Every row comes from one small tree of marks. The marks that hang from a mark follow it in brackets, in the order of their numbers. Every link used is in the known rows. Which tree was each row made from?
Known rows:
q506{q273{q56{q638} q412}}: [ 21  -1 -45  38  16 -19 -25  -1   4 -28  -7  -7 -25  -3  20 -10  17  23
  30 -12 -21   5  -5 -34   4 -16   2 -10 -29 -16  -3 -14 -39   7  16  18
  22  -5 -12  22  -2  60  19 -30 -34  10 -28   8 -12  13   4]
q273{q56{q638} q839}: [ -8  -3   8  14   5 -34  -8   0   0 -22  12 -11 -12  11  -5  16  15  -1
  -3  14  -3 -25   1 -13   9 -33   4  -5   0 -19  -4 -12 -38 -20  31  27
  21  21 -17   6  31  24   3 -33 -14  20  -8   3 -19   1  -6]
q273{q56 q412{q638} q506 q839}: [ 23 -13 -24  -5   9 -16  -6 -15  -4  17 -12 -14 -23  18  11  17  12  21
  -5  11 -13   5   8 -28  -7 -27   1 -22  -2 -13 -30 -10  -5  16  41  21
   5 -14 -18  -2  17  -3   4   0 -14 -12 -16   0   5  12  11]
q56{q273}: [ -1  -6   5  63  -6 -29  -7  -4 -22   3  18 -19  17  32   0   8  19  16
 -14 -12  -4   2 -14  -3   0 -16  10  14 -16 -29  28  -8 -24 -33 -18   1
  13   1 -16   8  30  -2   4  -3  -5  11 -12 -13 -15  -8   1]
q506{q273{q56}}: [  8   1  -5  38  33 -13  -6   7   2 -21  14 -21  36  19  18  25  20  24
  10   3 -13  -5  -6 -11  -5 -20   5  -6  -5 -15 -29  -9 -46 -31 -27  17
  11  -1 -15  21  -7  27   4 -55 -29  29 -28 -10 -19   8  -6]
q273{q56{q638} q412 q839}: [ 10  -4 -26  16   9 -31 -17   6   0  -5 -11  -1 -35   8   5   3  16   8
  11  -3  -6 -13  -8 -30   6 -21   2 -13  -8 -15  11 -15 -36  20  41  31
  16   7 -18   2  21  38  18  -2 -17  -6 -14  -3  -3   4  -1]
q566{q273{q56}}: [ -1   5   3  46  17 -20 -19  -3 -12 -10  25 -15  24  41   7 -10  17  13
   3  32  -8 -30  -3   1 -20 -11   3   6 -11  -6  -9 -15 -46   3 -14  16
  10   6 -26  -5  11  16 -11 -35  -1   7  -8 -20 -42  -2  -2]
q566{q273{q56 q839}}: [  5   6  12  19  25 -29  -9   4  -8 -11  19 -11  34  46  -2  11  17  13
 -14  41  15 -55   3  -3 -11 -20  -1   7   8 -10 -19 -14 -47  23  -3  19
   6  17 -21  -5  13  -8   2 -53   5  14  -5 -25 -54  -1 -11]
q506{q273{q412{q638}}}: [ 23  -9 -30  68  -3 -10 -19   8  -3  -2   1 -13   5   9  11 -19   9  34
  12 -16  -4  26  -7 -26  -5 -17   1 -14 -10 -20 -48  -6 -12 -41   2  14
   6 -22 -11  36 -21  24  -1   3 -36   4 -20  15 -26  14  17]
q506{q273{q56{q638} q412 q839}}: [ 25  -2 -31  13  15 -25 -14   7   9 -27 -20  -9 -10   0   8  17  15  19
  11  -5  -8 -28  -2 -37   5 -22   0 -10 -10 -25 -16 -13 -43  23  22  25
  17   7  -9  23  -1  35  31 -40 -33  -3 -26   2 -27  18  -4]
q273{q56 q412{q34} q506 q839}: [ 32   0  -6  -5  31 -15   5   0  -7  29 -10   0   3  22  15  31  20  34
 -16   4   5 -25   2 -11 -15 -20   1 -28  -2 -13 -13 -16 -35   2  30  17
  -2 -17 -24  -2  30  35  -1 -32 -16 -30 -30  -3  23  24  10]
q56{q273{q506} q638}: [ -4 -19  27  38 -17 -28  -7 -31 -27   2   9 -20 -40   6  -1   6  16   9
 -21 -19 -16  12  -2  -2  -1 -37  11  15 -41 -40  47  -9 -14 -33   6  -5
  28   1  -9  -4  63   2  17  18  -7  -4  -5  -2  -9  -3  18]
q506{q273}: [  3   0  29  48  18 -18  -7  17  -7 -15  16 -21  37  24  10  23  15  33
  -6  -7  -2  -7 -14 -12  -3 -14   4   0   2 -27 -32  -4 -40 -46 -44   9
   7  -7 -11  30  -6  15  -2 -12 -29  18 -21   1 -46   9   4]
q594{q273{q412{q34} q839{q487}}}: [ 12  -3  25  42  29 -32  19  24  -9  42 -26  22  74  30  -9 -15  17  27
 -12  -8  21  -5 -16  12  -4 -12   5 -34  39 -22 -17 -17 -38 -15 -15  26
 -16 -15 -20  15   2   9  -7 -12 -31  15 -41  -7  13  -1  24]
q594{q273{q412 q506}}: [ -6  -8  16  21  33 -11  -4 -11 -13  46  -6   8   0  38  19 -23  20  25
  -3 -17 -18  10 -19  -4 -20 -19  14 -20 -10 -26  17  -8 -28 -11 -21   2
   2 -28 -17  -9  22   9  -3  77 -30 -12 -34 -16  -9   0  32]
q273{q412 q506}: [ 10 -10  15  22  15 -15 -14  -5 -11  28   0 -10 -21  36  20   9  16  41
  -4  -6 -25  -3 -14 -13 -13 -12   8 -12 -14 -19  16 -11 -21 -16  -7   3
   1 -31 -18  -6  22  20  -5  62 -13 -27 -26  -3 -14  11  21]
q273{q56{q638} q839{q487}}: [-10  -8  30  18  -2 -39  18   0   5 -19  -3 -17  15   8 -11  36   7  10
  -1  11 -14  -3  -2   2  18 -30   6  -7  16 -22   4 -18 -38   2  26  42
  16  21 -15   6  19   4  -2 -57  -3  33 -21  -1   0  -8  -1]
q412{q34 q638}: [   9  -10   16   80  -10  -19   -5   13  -23   16   35   -4   24   15
   -6  -28   11   21  -11    9   37   28   -4    6  -14  -19   -1  -17
    8  -11  -63   -7   -8 -104   14   21    5  -21  -22   22    5   20
  -49  -47  -22    3  -11   24   16   11   17]
q566{q273{q56 q506 q839{q487}}}: [  0  -5  54  -6  19 -25  19 -23  -5   3 -10 -27  59  35  -5  43   8  30
 -30  35 -19 -39   2  16  -9 -28   3   1   9 -20  -9 -17 -34  53  -8  27
   1  12 -16 -12  26 -32  -9 -32  20  25 -27 -28 -32  -5  -1]
q839{q487}: [-13 -10  55  59   2 -29   6   8 -14  14  15 -14  40  27  -4  22   7  33
  -4  -2 -14  14 -19  18   4 -18   6  -5  18 -18  -7 -12 -32 -37 -29  23
   2  -6 -20   6   2   4 -25  -1   1  23 -35  -4 -21 -10   6]
q412{q638}: [ -5 -11   9  70 -11 -24 -10   5 -19   5  35 -18   1  22  -4 -12   9  13
  -6   3  12  30  -8  -4   0 -23   3  -8   7 -14 -39  -5  -7 -70   9  16
   7 -13 -17  17   0   7 -31  -1 -19  13  -8  13 -11  -1  12]

Which tree is each row?
[ 14  -7  -3  25   2 -38  -1   1   7 -10 -24  -9  -2   8  -3  20   9  22
  13  -3 -20 -12   0 -15  14 -21   4 -15   5 -13  18 -23 -35  31  33  35
  12   8 -18   8  14  26  17 -22  -2  16 -36  -2   5  -3   7] => q273{q56{q638} q412 q839{q487}}
[  4   2  32 -13  26 -20   3 -22 -11   1  12 -19  25  45   5  26  16  18
 -31  38  -3 -52   4   0 -18 -25   0   3  -9 -20 -15 -12 -37  18   5  17
   6  15 -20 -14  32 -13  -8 -23   8   5  -6 -31 -58   4  -3] => q566{q273{q56 q506 q839}}
[  4   6   1  10  36 -24   9  13   5 -21   5 -20  43  23  10  48  19  17
 -11  10  -7 -33  -2 -13   4 -22   1  -8  12 -20 -46  -7 -52  -1 -18  21
   6  14 -11  29  -7   5  14 -71 -24  36 -27 -17 -36  11 -15] => q506{q273{q56 q839}}
[ -1 -15  51 -12  22 -21  28 -15  -4   8  -8 -21  40  30   1  69  13  26
 -26   9 -34 -16  -4  10   0 -20   8 -16  20 -21  -4 -16 -27  24   1  30
   2   6 -16  -3  22 -21  -9 -33   4  25 -28 -13   0  -4   2] => q273{q56 q506 q839{q487}}
[ 21 -12  51   7   3 -22   9 -10 -11  27 -29 -19  34  41  -3  26   6  51
 -28  22 -12 -42  -5   1 -10 -11   1  -2  11 -25   3 -17 -23  53 -11  20
 -10   2 -16 -12  19 -24  -5  38  16  -8 -25 -19 -43   6  20] => q566{q273{q412 q506 q839{q487}}}
[  9  -6  -8 -18  19 -25  -9 -19  -1   6 -12 -14 -47  10  17  18  16  20
  -3  -3 -17 -20   4 -28   1 -30   4 -16 -18 -19  15 -16 -26  27  45  19
  20   4 -15 -10  42  25  17   6 -10 -19 -18  -7  -6  14  10] => q273{q56{q638} q412 q506 q839}
[ 33 -12 -27  35  16  -8  -7 -12 -16  26   8  -3 -18   7  18 -16  16  30
   6   1   0  36   7  -9 -23 -27   2 -34 -15  -6 -56 -14  -8 -40  42  20
   4 -39 -22   3  21  39 -27 -40 -16 -18 -25  18  46  19  18] => q273{q56 q412{q34 q638} q506}
[ 14 -12  18  -4  19 -14   1   2 -11  30 -10 -10  -3  34   7  30  14  38
 -24  -3  -1 -22  -8 -19  -5 -11   6 -14   6 -25  -3  -9 -27   4   3   8
  -1 -13 -15  -3  24  -8   3  61 -12 -23 -20 -13 -20  14  12] => q273{q412 q506 q839}
[ -1  -6 -26  68  -2 -20 -15   3 -13  30  -1  12   0  27   0 -70  15   5
  13 -20   6  36 -14 -12 -13 -15   9 -21   2 -18 -21  -7 -14 -33  -1  16
   1 -28 -17  10  -2  20 -10  50 -38   5 -26   5  -9  -6  27] => q594{q273{q412{q638}}}
[ 15  -8 -10  12  35 -12 -14 -14  -7  26  -2 -10 -28  25  29  10  19  37
   9   0 -42   1  -8 -18 -15 -17   8 -19 -23 -11  14 -16 -30  11   2   8
   8 -24 -23 -14  19  28   4  15  -9 -18 -28 -13  11   8  11] => q273{q56 q412 q506}
[-12  -8  26 -16  18 -24   4 -20  -5  -6   7 -19 -16  13   2  39  14   8
 -14  10  -8  -8   3  -9   1 -37   4  -8 -11 -24   2 -11 -29  -8  31  25
  25  14 -13  -4  42   5   9 -29  -7   8 -15  -5 -13   5   3] => q273{q56{q638} q506 q839}
[  7   3  -4  32  31 -29   7  30 -14  38  -5  31  48  34  -5 -22  24  17
 -12 -10  38 -20 -14  -3 -16 -12   6 -31  20 -20 -19 -11 -40 -36  -9  17
 -14 -20 -23  12  12  22 -12  -8 -40  -5 -33 -10  -1  11  16] => q594{q273{q412{q34} q839}}
[ -1  -6 -14  41   2 -25  -4   7 -10  26 -12  14  17  31  -6 -45  14   1
  -6  -6  19  13 -13 -16  -5 -20   4 -23  22 -24 -35  -6 -14 -13  13  17
  -3 -12 -13  14  -1 -12  -1  44 -37   8 -17  -3 -23  -2  22] => q594{q273{q412{q638} q839}}
[ 28  -7 -15  35   1 -32  -8   2 -15  10 -12  -6   8  31  -7  14  16  16
 -15 -19   9 -28 -13 -25   6 -11  10   3  -3 -28  34 -12 -28  20   4   0
   7   5 -14   8  24  -1  33  22  -9  -9 -16 -18 -24   3   7] => q56{q273{q412 q839}}
[  5   2  -2  13   7 -24  -4  -1   5 -42   3 -19   8   3   4  30  16  10
   1   9   3 -25   1 -24   9 -27   0   0  -6 -28 -30  -7 -41  -6  12  25
  22  24  -8  27   7  21  20 -66 -29  25 -16   0 -37  11  -6] => q506{q273{q56{q638} q839}}
[ 20   7 -24  56   2 -28 -39 -14  -9 -16  -1   1 -48  23  13 -44  17  10
  25  12  -3 -18   3 -19 -14 -17   0   5 -27  -4  19 -21 -36  22  24  19
  20   0 -24 -14  20  51  12  -3  -3 -16  -1  -6 -28   2  11] => q566{q273{q56{q638} q412}}
[ -7  -2  30  -8   7 -29  -9 -29  -8 -19   2 -16 -15  25   1  11  15  10
 -21  38   5 -48   7  -5 -15 -33   0   7 -19 -23  -8 -15 -34  26  29  21
  19  21 -17 -18  45  -9   6 -33   6   1   2 -15 -44   5   3] => q566{q273{q56{q638} q506 q839}}
[  4 -10  25  20   7 -39  12  -2   8 -38 -12 -19  39  -2  -8  51   8  20
   1   4  -9 -18  -2  -5  18 -35   3  -9  12 -30 -12 -15 -41  17   1  38
  18  27  -4  32   1  12   9 -88 -17  44 -29  -4 -15   0  -1] => q506{q273{q56{q638} q839{q487}}}
[ 34   3 -34  40  -3 -20 -25  -1  -6  -1  -8  -9   0  33  -3 -27  11   7
   2  30  15 -26   6 -21 -15 -16  -6  -7   3  -5 -37 -14 -20  27  38  23
   1  -2 -22  -3  -4   9   8 -26  -3 -10  -4  -6 -38   5   4] => q566{q273{q56 q412{q638} q839}}
[ 22  -9 -14  38 -23 -41 -16  -8 -15  -5 -15  -3 -26  15 -12  -7  16  11
  -8 -18  12 -19  -6 -31  10 -23   6   6 -24 -34  47 -13 -18  14  26   8
  20  13 -13   3  39  17  36  16 -16 -11  -5  -7 -15   0   8] => q56{q273{q412 q839} q638}
[ 27  -8  17  27  13 -29  17  18   6   0 -31 -15  61  16   1  38   8  43
  -8 -15 -11 -18 -14 -16  13  -8  -1 -16  24 -31 -29 -12 -35  18 -28  24
  -7  -4  -8  33 -18  -1   8 -11 -20  22 -41 -10 -34  10   6] => q506{q273{q412 q839{q487}}}
[ 29  -9 -17  36  -5 -20  -7  16  -2  -4 -13 -19  22  12  -2   6  11  29
  -6  -5  20   4  -9 -37   4 -17  -5 -12  10 -23 -64  -3 -14  -8  13  15
   3  -7  -5  40 -19   9   4   7 -34   2 -19   9 -36  15  12] => q506{q273{q412{q638} q839}}
[ -3  -5  21  33  26 -33  16  10  -3  28 -28  12  62  37  -3  -1  13  21
  -5 -12 -15 -10 -20   4   2 -11   7 -21  34 -28  12 -12 -41  21 -25  25
  -9  -6 -15  10   3  -7   6  39 -19  28 -48 -14 -18 -11  19] => q594{q273{q412 q839{q487}}}
[ 18 -19  -2  41 -10 -26 -19 -29 -22  15 -13 -13 -56   8   9  -5  16  21
  -4 -29 -19   2  -7 -20  -3 -29  12   5 -45 -34  59 -13 -10   0  17  -2
  23  -8 -15  -8  55  23  27  44 -14 -25 -13  -3   0   2  27] => q56{q273{q412 q506} q638}
[ 20 -20   7   8 -15 -30  -5 -28 -20  10 -22 -13 -44  11  -4  19  15  19
 -21 -20  -6 -13  -2 -24   1 -27   7   7 -31 -41  42 -11 -11  13  23   1
  20   7 -10  -4  57  -5  40  45 -12 -17  -7  -8 -11  10  23] => q56{q273{q412 q506 q839} q638}
[ 16 -25  29  12  -6 -21  15 -10  -7  34 -22 -18  14  16  -5  25   3  39
 -21  -2 -20  19  -1  -5   8 -21   1 -19  16 -26 -35 -11   4   2  21  28
  -4 -14 -10   7   9 -18 -19  32  -1   6 -26   1  -2   6  27] => q273{q412{q638} q506 q839{q487}}
[ -7  10 -40  35  41 -19 -15   7  -2  19  -5  19  -2  35  23 -30  27   4
  24 -18 -30  14 -14 -13 -15 -17  12 -20  -9 -12  15 -15 -47   5 -13  12
   4 -20 -22  -2   0  37   2  24 -30   5 -40 -15   0 -10   8] => q594{q273{q56 q412}}
[ -1 -10  21  33 -18 -43  -7  -7 -22 -15   8 -16 -14  14 -19  18  12   1
 -20  -9  20 -18  -3 -14  13 -35   6  16 -12 -41  30  -8 -23 -12  17   8
  23  25 -11  10  44  -3  29 -14 -12  15   2  -3 -27  -4   4] => q56{q273{q839} q638}
